Each row was made from one path, in order. Every step used is in the known rows, and no mark comes twice. Write each row's path.
(in the rows, 128 means zero)
Known rows:
bifi kolek medo: [ 93 127 126 129 157 155 118 133 157  88 184 114 116 125 135 169 118 189
 165  96]
papefi medo refa bifi: [109 160 119 101 161 126 147 158 139 115  83 156 161 117 103 147  68 172
 177 204]
rabof medo refa: [121 161 100 112 120 131 137 139 133 116 146 166 135  83 116 153 118 125
 157 143]
kolek medo refa bifi rabof: [ 74 132  76 103 141 143 145 155 175  68 152 158 111 153 126 119  61 159
 153 131]
lamet medo rabof bifi kolek: [151 127 128 196 137 158 109 137 128 142 161 134 113 110 111 141 173 173
 196  96]
kolek medo papefi: [103 157 108 116 159 182 141 159 150  92 148 142 121 126 105 170 108 153
 151 151]
kolek medo rabof: [125 172 105 166 188 188 133 151  95  84 155 136 125 108 119 182 117 129
 167 116]
lamet medo: [125 137 134 144 113 153  96 121 117 110 148 116 122 115  91 143 163 138
 160  97]
bifi rabof medo: [116 133 104 118 130 154 140 117 152  88 180 141 138 135 136 135 111 124
 144 124]
papefi medo: [136 159 146 122 168 154 128 141 127 109 119 107 157 120  99 175 111 160
 170 175]
bifi rabof: [128 121 128 112 128 161 133 130 161  78 162 101 109 145 118 124 120 154
 147 116]
lamet medo kolek: [134 139 140 143 139 172  99 129  74 114 143 132 137 106  88 139 177 119
 197  89]
refa medo: [141 169 142 106 137 147  95 160 117 119 153 117 109 125 121 163 134 151
 172 143]
bifi refa medo papefi: [128 167 126  65 175 162  78 168 152 155 144 157 116 162  95 162 147 158
 178 208]
lamet medo refa bifi rabof: [ 85 115  95 109 102 129 124 154 167 104 142 162 109 148 100  90 104 147
 164 115]
refa medo kolek: [153 171 144 102 164 167  97 162  77 121 146 132 129 121 118 160 150 134
 213 133]
medo rabof: [151 163 129 156 172 179 138 142  88 103 124 127 131 104 111 159 130 130
 166 136]
refa bifi: [123 148 132 134 144 153 118  98 110  76  94 133 149 122 125 139 102 158
 137 156]
rabof bifi refa medo: [182 168 132 127 149 144  48 117 133 146 144 124 111 152 116 161 181 173
 179 175]
bifi rabof medo papefi: [105 136  94  94 134 169 164 149 178 108 170 173 137 140 116 131  95 126
 152 165]
lamet medo papefi: [114 137 125 121 119 168 120 155 141 127 139 148 116 121  74 139 151 143
 163 136]
medo kolek bifi: [191 142 159 143 158 173 119 115  61 102 136 107 130 124 115 133 178 144
 195 141]

Write each row's path:
[146 129 101 111 111 130 152 147 155 112 189 148 108 142 131 106 124 135
 165 154] : kolek bifi rabof medo refa
[110 135  88  94 114 135 151 155 172 107 179 162 123 119 123 121 102 126
 157 128] : bifi rabof medo refa
[ 90 120 124 100 136 121 138 144 161 106 122 150 121 114 131 121  90 199
 166 144] : medo refa bifi kolek
[104 161  90 112 127 122 137 121 124 104 113 192 161  96 133 136  85 129
 148 163] : rabof medo refa bifi
[175 121 149 129 153 176 135 128 102  90 167 101 113 160 119 103 159 143
 191 128] : medo kolek bifi rabof
[ 86 131 128  91 165 112 148 165 173 126 111 152 153 123 116 141  62 208
 190 193] : papefi medo refa bifi kolek
[153 185 129 128 173 169 111 179  87 127 147 141 116 117 116 168 128 131
 194 149] : refa medo rabof
[ 74 109 120 115 115 113 113 150 159 126 141 162 116 119 107 114 118 184
 177 114] : lamet medo refa bifi kolek
[134 154 123 167 151 174 112 145  85 121 142 139 124 107  88 153 156 116
 178 106] : lamet medo rabof
[154 181 127 113 203 168  70 158  96 150 151 150 124 147 108 177 153 133
 196 178] : bifi refa medo rabof
[189 179 142 129 202 164  70 151  78 155 155 135 116 170 117 163 176 144
 202 201] : kolek bifi refa medo rabof
[155 128 121 131 126 151 138 114 137  95 188 128 133 156 140 118 135 135
 152 147] : kolek bifi rabof medo
[163 148 138 169 190 157 142 152 142 142 135 126 148 113 118 165 122 198
 211 172] : papefi medo rabof bifi kolek
[ 78 126 116 108 163 171 144 166 178 105 176 141 108 131 122 163 106 191
 169 135] : bifi kolek medo papefi
[141 159 117 132 162 169 126 110  68 104 142 161 174  88 123 161 140 105
 186 129] : rabof medo kolek
[170 171 119 101 160 159  70 150 158 165 134 154 109 160  96 158 168 174
 181 213] : rabof bifi refa medo papefi
[111 124 121 113 136 155 133 111 151  66 123 130 137 157 132 112  87 159
 137 144] : refa bifi rabof
[130 160 127  98 148 133 144 177 146 128 117 130 137 105  90 159 101 167
 183 177] : papefi medo refa
[188 179 126 179 185 171 144 143 109 128 105 127 153 108 103 170 124 163
 194 190] : papefi medo rabof bifi
[191 167 161 120 161 163  93 155  60 128 161 120 119 139 122 144 173 143
 220 156] : refa medo kolek bifi
[174 141 147 103 153 167 112 165 102 114 190 113 103 174 128 117 157 144
 221 141] : refa medo kolek bifi rabof
[107 137 102 116 169 163 143 102 106  82 139 181 183 135 142 116  90 111
 177 138] : refa bifi rabof medo kolek
[108 158  99 117 138 147 128 163 147  93 159 133 102 103 109 157 115 153
 161 115] : kolek medo refa
[165 163 140  84 174 160  77 160 130 164 155 144 106 185 100 151 169 166
 185 234] : kolek bifi refa medo papefi
[164 116 143 130 123 159 130 125 137  85 170  89 100 169 126 109 143 163
 155 141] : kolek bifi rabof
[ 98 119 146 122 151 140 125 109 141  89 121 132 141 132 141 133  99 193
 151 141] : refa bifi kolek
[118 133 112 139 146 166 136 149 190 108 170 140 103 128 125 154 127 209
 167 139] : rabof bifi kolek medo papefi
[ 83 144 108 157 205 168 137 139 121  87 143 162 143 128 147 159  80 172
 175 130] : refa bifi kolek medo rabof
